What can hang from each mark
L: E K X Z
R: W Z
K: L
S: R
Z: L R T
W: R
X: L N
T: Z

Every row comes from one small tree of marks. Brackets hold a mark, then the marks that hang from it, in alphabetical order. Every link used is in the known rows. Which tree was each row made from?
Known rows
{Z R T}: [-0.444 -0.984  1.368  0.499 -0.607  0.443  0.534 -0.454  1.287  0.693
 -1.830 -0.033  1.136 -1.426 -0.440  1.330  1.756 -0.577 -0.713  0.041
  0.883  1.684  1.687  4.114  2.140]
{S {R W}}: [-0.050 -0.162 -1.010  3.124 -1.920 -0.836  1.303 -1.442  1.376 -1.828
  0.297 -0.569  0.967 -2.965 -3.459  0.150  1.837  1.404  0.866  1.003
 -0.573  0.309  3.540  4.329  0.239]
{X {L E K Z}}: [ 0.603 -2.547  0.090 -1.555  1.042 -1.458 -0.188  2.547  0.412 -0.239
  1.615  0.309  0.187  3.485  1.801 -2.703 -1.524 -0.231  3.418  0.593
  1.020 -1.056 -0.355 -4.424 -1.338]
{R W Z}: [ 0.390  0.829 -0.297  1.286 -1.336 -0.804 -0.164 -1.286  1.410 -1.199
 -1.728 -0.944  0.048 -3.160 -2.330  0.784  0.437  1.395  0.954  1.743
  0.134 -0.110  3.016  2.506 -0.097]
{L E K X Z}: [ 0.814 -0.702 -1.400 -0.579  1.053 -1.032 -0.291  0.831 -1.379 -1.309
  0.917  0.947  0.585  5.137  1.550 -3.861 -0.469 -0.801  1.716 -0.491
  0.866  0.551  0.738 -5.628 -1.578]
{X {L E K}}: [ 0.691 -1.401  0.527 -1.959  1.193 -2.772 -0.488  2.515  0.696 -0.988
  2.221  0.173 -0.580  2.484  1.397 -1.408 -1.966 -0.367  3.025  0.461
  0.735  0.526 -1.367 -3.735 -0.341]
{S R}: [-0.045 -0.154 -0.205  2.685 -0.341 -1.058  0.516 -0.851  1.204 -1.653
  0.235 -0.023  0.772 -1.479 -2.341 -0.096  0.299  1.444  0.867  0.508
 -1.084  1.144  1.211  2.518 -0.453]
{W R}: [ 0.720  0.354  0.863  2.862 -1.166 -0.975  0.526 -0.085  1.102 -1.790
 -0.224 -1.194  0.935 -1.958 -2.538  0.428  1.145  1.477  0.778  0.609
 -0.335 -0.094  0.188  2.031 -1.858]
{T {Z {L X} R}}: [-1.884  1.509  0.743 -1.874  0.257  0.027  0.788 -1.553 -0.293  0.161
  0.022 -0.397 -1.389  0.122 -0.133  1.615  0.369  1.422 -2.380 -1.857
 -0.960 -0.245 -1.216  2.562  0.943]
{K {L E {X N}}}: [ 1.228  0.705  0.597  1.430  1.419 -3.489 -0.633 -0.260 -2.277 -0.407
  3.211 -0.543  0.563  0.486  1.116 -1.352 -1.288 -2.246  1.260 -0.427
  0.759  1.949 -5.066 -3.346 -2.816]
{W {R {Z {L K}}}}: [ 0.910  1.078  0.760  0.546 -0.889  1.683 -1.108  0.866  0.752 -1.019
 -1.717  0.200 -1.362 -0.217 -0.073  1.473 -1.100  2.117 -0.025  0.424
 -1.495 -1.373  0.261 -0.266  0.246]
{L K}: [ 0.641 -0.334  0.420  0.267  0.427 -2.120 -0.732  0.797  0.529 -2.536
  0.876 -0.373  0.173  1.156 -0.481 -0.514 -0.676  0.592  1.452  0.415
  0.192  1.092  0.233 -1.939 -0.313]
{T {Z {L K} {R W}}}: [-0.611 -0.712  0.664 -1.794 -1.790  0.717  1.171 -0.120  0.760 -1.161
 -0.350 -0.440 -1.761 -0.384 -0.543  2.437  0.839  1.668 -0.997 -1.267
  0.220 -1.921  2.378  3.613  3.064]
{R W {Z {L E X}}}: [ 0.007  1.460 -1.259 -1.504 -0.426 -0.075 -0.134 -0.714 -1.203  0.799
 -0.435  0.130 -1.374 -0.560 -0.322  0.299  0.066 -0.232 -0.690  0.128
 -0.137 -0.307  0.930 -1.257  0.120]
{Z L}: [-0.655  0.314  0.809 -0.562  0.234 -0.721 -0.215 -0.014  0.331 -0.520
  1.370 -1.080 -0.562 -1.652 -1.078  2.524 -0.884  0.054 -0.510  0.768
 -0.724 -0.252 -1.703 -0.786 -0.344]
{X {L {Z {R W}}} N}: [ 0.444 -0.133  0.806  0.932 -1.319  0.772  1.157 -0.660  1.570  1.490
  1.044 -3.320  2.691 -1.986 -1.558  0.255  0.441  0.212  1.761  2.260
  1.149 -1.687  0.935  2.216 -0.928]
{X {L Z} N}: [ 0.195  0.374  0.427  1.052  1.539 -0.690 -0.171  0.458  0.780  0.854
  1.969 -1.745  1.662 -1.170 -0.562 -0.506 -1.664 -0.180  1.779  1.413
  0.485 -1.353 -3.627 -1.209 -2.965]
{T {Z L {R W}}}: [-1.245 -0.428  0.981 -1.106 -1.802  0.614  1.852 -1.651  1.032 -0.112
 -0.449 -1.281 -1.291 -2.779 -1.762  3.370  1.397  1.664 -1.592 -0.443
  0.031 -1.855  1.787  5.361  2.391]
{T {Z {L X} {R W}}}: [-1.763  1.298  0.087 -1.302 -1.340  0.359  1.572 -1.886 -0.230 -0.244
 -0.087 -0.897 -0.956 -1.237 -1.367  1.844  1.215  1.407 -2.451 -1.401
 -0.309 -0.962  0.893  4.342  1.608]
{Z L {R W} T}: [-0.862 -1.007  0.705 -0.973 -2.798  2.270  1.364 -0.075  0.776  1.441
 -1.140 -0.637  0.134 -3.131 -1.034  3.112  2.328 -0.776 -2.132  0.376
  0.265 -0.278  2.099  5.087  3.435]
{T {Z {L E}}}: [-0.930 -0.896  0.309 -1.732  1.576 -0.700  0.759  0.253 -0.053 -0.218
  0.824  0.630 -3.067 -0.673  0.082  1.725 -0.669  0.477 -0.777 -1.521
  0.225 -1.673 -1.785  0.416  0.186]
{L Z}: [ 0.190 -1.021  0.192  1.400  0.521 -0.640  0.109 -0.753  0.718 -0.753
  0.150 -0.863  1.309 -0.160 -1.260 -0.563  0.413  0.534  1.445  0.931
  0.318 -0.501  0.717 -0.590 -1.996]
{Z {L E K X} T}: [-0.336 -0.329 -1.085 -2.639  1.560  0.715 -0.749  1.983 -1.810  0.434
  0.695  2.241 -1.618  2.980  2.732 -1.063 -0.411 -2.182 -1.723 -1.768
 -0.096  1.300 -2.075 -3.291  1.159]
{Z {L X}}: [-1.001  1.777 -0.045 -1.103  0.642 -1.068 -0.264 -0.529 -1.107 -0.243
  1.939 -0.521 -0.476 -0.034 -0.557  0.877 -0.798  0.010 -1.641 -0.116
 -1.236  0.741 -2.837 -1.685 -0.793]
{L E K {X N} Z}: [ 1.532  0.435 -1.673  0.750  2.510 -0.710 -0.659  0.589 -1.543 -0.274
  1.797  0.043  1.141  3.956  1.529 -3.575 -0.763 -1.588  1.710 -0.679
  1.320  0.811 -1.352 -5.920 -2.718]
{L E Z}: [ 0.422 -2.250 -0.320  0.464  0.498 -0.763  0.324 -0.054  0.127 -0.053
  0.366 -0.126  0.785  1.161 -0.233 -1.420  0.384 -0.794  2.018  0.811
  1.129 -0.480  1.193 -2.355 -1.852]
{R W {Z T}}: [-0.288  0.279 -0.387  1.255 -1.008  0.848  0.041 -0.625  1.234  0.047
 -3.178  0.903  0.002 -4.019 -1.268  0.601  1.554  0.121 -0.706  1.092
  0.536  0.169  2.899  4.712  1.195]

Which tree is each row?
[ 0.337  0.430  0.455  0.456 -0.773  3.334 -0.930  1.815  0.512  0.089
 -3.140  1.963 -1.456 -1.068  1.094  1.222 -0.004  0.978 -1.870 -0.397
 -1.218 -1.216  0.034  2.312  1.557] => {W {R {Z {L K} T}}}
[ 0.907 -0.299 -0.605 -1.922 -0.690  0.497 -0.722  1.025 -0.167 -0.169
 -0.715  0.523 -1.842  0.316  0.315  0.826 -0.600  0.225  0.600  0.577
  0.136 -0.908  2.501 -2.109  1.519] => {R W {Z {L E K}}}
[-0.245 -2.304  0.485 -1.583 -2.096  2.109  1.563  0.333  0.318  2.226
 -0.809 -0.151 -0.384 -1.763 -0.047  2.240  2.414 -1.963 -1.348  0.222
  1.001 -0.296  2.733  3.482  3.692] => {Z {L E} {R W} T}
[ 0.908  1.298  0.670 -0.032  1.989 -2.110 -1.105  1.800  0.755 -0.981
  2.621 -1.202  0.249 -0.088  0.393 -0.176 -2.637 -0.144  2.072  0.720
  0.252  0.631 -4.002 -2.637 -1.561] => {X {L K} N}
[ 0.146 -1.624  0.685 -1.494 -2.301  0.258  1.264 -0.450  0.211  0.589
  0.503 -1.807 -0.234 -1.071 -1.093  2.258  1.426 -0.611  0.035  1.082
  0.707 -0.472  2.733  0.880  2.088] => {Z {L E} {R W}}
[-0.330  0.831 -0.870  1.697 -1.813  1.684  0.160 -1.437  1.294  0.072
 -1.569 -0.191 -0.824 -3.332 -2.458  2.134  0.284  2.117 -0.690  1.130
 -1.863 -1.168  3.064  4.016  1.470] => {S {R W {Z L}}}
[ 0.499  1.836 -0.085  0.031 -0.183  1.028 -0.237 -0.072 -0.982  0.481
 -1.321  0.380 -1.107  0.294 -0.031 -0.091 -0.280  0.433 -0.676 -0.138
 -0.938 -0.576 -0.960 -0.991 -1.067] => {W {R {Z {L E X}}}}
[ 0.216  0.825  0.627 -1.639  0.340  0.382 -1.721  0.715  0.391 -0.628
 -1.112  0.529 -1.609  0.219  0.576  1.504 -1.974  1.480 -0.003  0.519
 -1.079 -0.349 -0.313 -2.309  0.905] => {R {Z {L K}}}
[-0.325  0.313 -1.416  3.037 -1.647  2.008  0.645 -1.131  1.805  0.309
 -3.648  1.650  0.215 -4.254 -1.906  0.148  1.960  1.203 -0.887  0.647
 -0.594  0.028  4.547  6.826  1.845] => {S {R W {Z T}}}
[-0.951  0.289 -1.161  1.324 -1.768  3.494  0.446 -0.738  1.201  1.637
 -2.767  1.725 -0.743 -4.119 -1.246  1.904  0.985  1.016 -2.234  0.490
 -1.537 -1.398  2.511  6.271  2.609] => {S {R W {Z L T}}}
[-0.189 -0.863 -0.297 -0.286 -0.039  1.614  0.306  0.106 -0.546  0.289
 -1.664  1.078  2.035  3.348  1.943 -2.378  1.567 -0.582 -0.770 -0.781
  0.725  1.388  1.982  0.325  1.242] => {L K X {Z R T}}
[-0.043 -0.650  0.664  1.420 -0.018 -2.094 -0.232 -0.670 -1.654 -1.159
  1.781 -0.141  1.590  1.147  0.688 -2.021 -0.387 -0.110  0.906 -0.154
  0.073  0.084 -2.276 -1.758 -2.827] => {K {L X Z}}
[ 0.794 -0.383  1.297  0.042  0.442  0.432 -0.197  0.920  1.232  0.782
  1.266 -1.813  2.037  1.425  1.027 -0.675 -1.345  0.178  2.393  1.146
  1.034 -0.622 -0.750 -1.438 -0.716] => {X {L K {Z R}} N}
[-0.337 -2.288  0.078  1.333 -2.436  2.448  1.697 -0.941  1.181  1.018
 -2.327 -0.407  2.354 -1.906 -1.132  0.238  3.360 -0.615 -0.459  0.915
  1.473 -0.747  4.848  5.105  1.568] => {L {Z {R W} T}}
[-1.068  0.553 -0.404  0.842 -0.083  2.983 -0.543 -0.254  1.073  1.682
 -2.861  2.137 -1.009 -2.847 -0.116  1.730 -0.206  0.844 -2.297 -0.101
 -1.959 -0.159  0.668  4.439  2.143] => {S {R {Z L T}}}
[ 0.492 -0.889  0.784  0.256  0.385 -4.429 -0.379  0.162 -2.160 -1.429
  2.803  0.337  0.111  1.615  1.008 -1.710 -0.841 -1.546  1.184 -0.642
  0.517  1.691 -2.959 -2.836 -1.754] => {K {L E X}}
[-1.407  2.261 -1.380  0.609  0.653  2.731 -0.561 -0.829 -0.139  1.996
 -2.474  2.586 -1.000 -1.413  0.567  0.457 -0.219  0.644 -3.140 -0.956
 -2.373  0.546 -0.311  3.155  1.381] => {S {R {Z {L X} T}}}
[ 0.183  0.593 -0.802  2.931 -1.818  0.200  0.421 -1.974  1.660 -0.975
 -2.161 -0.214  0.280 -3.199 -3.053  0.104  1.267  2.210  0.719  1.466
 -1.097 -0.069  4.705  4.748  0.439] => {S {R W Z}}
[ 0.349 -0.475  0.297  0.431 -0.565  3.090  0.052  1.125  0.438  1.983
 -3.006  1.964 -1.582 -2.155  0.701  1.396  0.674 -0.208 -1.537 -0.105
 -0.498 -1.485  0.222  2.021  0.960] => {W {R {Z {L E} T}}}
[-0.629  2.353 -0.208  0.822 -0.316  2.848 -0.535  0.078 -0.173  1.323
 -2.908  1.586 -0.536 -2.070  0.217  0.758  0.623  0.619 -3.059 -0.692
 -1.751 -0.809 -1.441  3.004  0.012] => {W {R {Z {L X} T}}}
[-0.243 -1.354  0.631  0.800 -2.426  0.963  1.517 -0.983  1.345  0.458
 -1.801 -0.605  1.357 -2.954 -1.566  1.471  2.971 -0.549 -1.137  0.901
  1.145  0.943  3.886  6.248  2.778] => {Z {R W} T}
[ 1.050 -2.582 -0.471 -0.143  0.543 -0.787 -0.175  1.089 -0.072 -1.265
  0.342  0.344  0.551  3.362  0.918 -2.411 -0.223 -0.487  2.472  0.211
  1.266 -0.288  1.457 -4.279 -1.082] => {L E K Z}
[ 1.033  0.248 -0.331  0.754  0.995  0.462  0.422 -1.488 -0.861  1.549
  0.603 -1.605  2.445  2.068  0.380 -2.110  0.593 -1.639  1.008 -0.202
  1.399  0.990  0.093 -2.470 -1.846] => {L E {X N} {Z R}}
[ 0.758  0.717 -1.549  1.281  2.229 -0.361  0.046 -0.692 -1.179  0.725
  1.570 -0.756  1.540  1.575  0.256 -2.717 -0.085 -1.836  0.965 -0.160
  1.060  0.484 -1.817 -4.044 -3.282] => {L E {X N} Z}
[-1.032  0.273 -0.810 -1.889  1.428  0.252 -0.089  0.848 -1.618  1.670
  0.698  1.662 -1.059  0.304  1.456 -0.082  0.094 -2.353 -2.176 -1.167
 -0.177  0.828 -2.595 -1.193  0.576] => {Z {L E X} T}
[ 0.116  0.385 -0.804 -2.511  1.052 -1.372 -0.817  1.355 -1.794 -0.939
  2.112  0.713 -1.352  3.872  1.538 -0.929 -1.273 -0.992 -0.074 -0.946
 -0.492  1.078 -1.861 -5.846 -0.002] => {Z {L E K X}}
[-0.142  0.883  0.037 -0.344 -1.559  0.591 -0.272 -0.883  0.650  0.101
 -1.189 -0.741 -0.946 -3.536 -1.785  2.700 -0.040  1.183 -0.574  1.382
 -0.644 -1.264  1.673  1.786  0.746] => {R W {Z L}}
[-0.791 -0.418  0.713  0.703 -1.869 -0.943  2.015 -1.939  1.596 -1.348
 -1.243 -1.027 -0.272 -2.543 -2.463  1.401  2.269  1.728 -0.087 -0.643
  0.971 -0.903  3.403  6.549  1.700] => {T {Z {R W}}}
[ 1.000 -3.543  1.279  0.942 -0.228 -2.156  0.218  0.399 -0.837 -0.570
  1.632  0.173  0.797  1.152  0.939 -1.270 -0.373 -0.992  2.706  0.505
  1.255 -0.810 -1.008 -2.351 -1.955] => {K {L E Z}}
[ 1.407 -0.862 -0.184 -0.370  2.072 -0.635 -0.700  2.290  0.344  0.567
  2.397 -0.667  0.724  2.353  1.796 -2.284 -2.021 -1.128  3.285  0.675
  1.274 -1.161 -2.471 -5.147 -2.025] => {X {L E K Z} N}
[ 0.884  2.865 -0.955  1.043  2.003 -1.932 -1.346  0.033 -0.916 -1.792
  1.990 -0.709  0.631  1.280  0.127 -1.715 -1.220 -0.685  0.526 -0.479
  0.275  2.226 -2.885 -3.390 -1.785] => {L K {X N}}
[ 0.439 -2.932  2.740  1.212 -2.021 -1.047  0.180 -1.008  0.185 -0.123
  0.394 -1.464  2.211  0.225  0.221  0.010  0.352  0.307  1.629  0.874
  0.811 -0.315  0.449  0.904 -0.664] => {K {L {Z R}}}
[ 0.198 -0.635 -1.095  0.148  1.056 -1.466  0.227 -0.576 -1.102 -0.210
  0.674 -0.023  1.027  2.699  0.259 -2.908  0.381 -0.735  1.188  0.053
  0.639  0.673  0.357 -3.497 -2.468] => {L E X Z}
[-1.051 -0.820  1.524 -1.173 -0.970  1.962  0.454 -0.059  0.817  1.657
 -1.156 -0.006  0.078 -1.780  0.328  2.906  1.212 -0.688 -2.143  0.002
 -0.322  0.441 -0.017  3.171  3.035] => {Z L R T}
[-0.849  2.843 -0.170 -1.043  0.677 -0.084 -1.273 -1.019 -0.642  0.284
 -0.701  0.143 -0.926 -0.424  0.056  0.825 -1.355  0.857 -1.417  0.271
 -1.594  0.593 -1.934 -1.174 -0.592] => {R {Z {L X}}}
[ 0.888  0.210  0.112  0.184  1.712 -0.410 -0.964  1.713  0.864 -0.264
  2.093 -0.984  1.236  0.907  0.710 -1.440 -2.610 -0.053  2.477  0.724
  0.474 -1.157 -2.844 -3.279 -2.281] => {X {L K Z} N}
[ 0.145 -0.876  0.067 -0.371 -0.336 -0.484  0.655 -1.329 -0.505  0.782
 -0.217 -1.073  2.005  3.158  0.478 -1.957  1.111 -0.935  1.128  0.096
  1.194  0.832  2.310 -2.310 -0.696] => {L E X {Z R}}
[ 1.218 -0.643  0.049  1.817  1.395 -1.675 -0.354 -0.266 -2.277  0.229
  2.898 -0.335  1.498  1.538  1.541 -2.535 -1.001 -2.190  1.540 -0.349
  1.061  0.330 -4.216 -3.986 -3.956] => {K {L E {X N} Z}}
[ 0.877 -0.043 -0.741 -0.774  1.331 -2.923 -0.597  0.747 -1.222 -1.773
  1.623  0.653 -0.201  3.937  1.118 -2.723 -0.436 -0.895  1.304 -0.875
  0.692  2.460 -0.417 -4.679 -0.692] => {L E K X}
[ 1.303  0.209  0.373 -0.784  2.163 -2.325 -0.787  2.325  0.457  0.057
  2.954 -0.675 -0.335  1.529  1.360 -1.189 -2.594 -1.351  2.865  0.471
  1.204  0.632 -3.579 -4.224 -1.165] => {X {L E K} N}
[-1.243  1.031  0.594 -2.452  0.450 -0.157  0.267 -0.322 -0.534 -0.613
  0.190  0.210 -1.573  2.592  1.208  0.890 -0.623  1.612 -1.908 -2.462
 -0.659  0.012 -0.962  0.352  1.888] => {T {Z {L K X} R}}
[-0.280  1.479 -0.320 -1.987  1.238 -0.506 -1.250 -0.255 -1.211  1.214
 -0.361  0.654 -1.533  0.732  0.780  0.068 -1.353 -0.334 -0.565 -0.110
 -0.666  0.589 -1.203 -3.162 -0.492] => {R {Z {L E X}}}
[-0.923 -0.050 -1.208  0.965  0.737  0.659  0.278 -0.470 -0.603  0.385
 -0.965  1.204  1.474  0.534  0.518 -2.070  1.238 -0.858 -1.140 -0.327
  0.374  0.728 -0.550  0.435 -1.261] => {L X {Z T}}
[-0.274  1.575 -0.544 -1.682  0.973 -1.226 -1.066  0.857 -1.399 -1.380
  2.037  0.093 -0.663  2.158  0.817 -0.101 -1.346  0.125 -0.725 -0.497
 -1.059  0.952 -2.533 -3.918 -0.076] => {Z {L K X}}
[ 0.014 -1.815 -0.190 -2.278  1.009  0.953 -0.249  2.642 -0.617  0.653
  0.354  2.102 -1.685  1.411  2.354  0.515 -0.340 -1.800 -1.005 -1.024
  0.360  0.348 -1.125 -2.359  2.127] => {Z {L E K} T}
[-0.848 -0.460 -0.032  0.385 -0.139  1.881  0.803 -1.131 -0.391  1.367
 -1.658  0.396  2.420  1.198  0.753 -1.527  1.958 -0.877 -1.265 -0.199
  0.648  1.032  1.857  2.121  0.481] => {L X {Z R T}}
[-0.215  2.333 -0.961  0.036  0.232  0.852 -1.239 -0.179 -0.327 -0.468
 -0.838  1.619 -1.118  1.716  0.494 -0.509 -1.570  1.969 -1.040 -0.770
 -2.811  0.719  0.205 -1.195  0.932] => {S {R {Z {L K X}}}}
[-0.580  2.964 -0.818 -0.888  2.760 -0.110 -0.703  0.274 -1.112 -0.784
  1.930  0.563 -2.068  0.821  0.969  0.380 -2.081  0.505 -1.801 -2.693
 -0.737 -0.330 -4.876 -1.433 -0.888] => {T {Z {L K {X N}}}}
[-1.516 -0.320  1.655 -1.227 -0.414  0.331  0.968 -1.140  0.890  0.118
 -0.477 -0.896 -1.593 -1.367 -0.548  3.288  0.172  1.650 -1.572 -1.326
 -0.608 -1.091 -0.258  3.842  1.640] => {T {Z L R}}
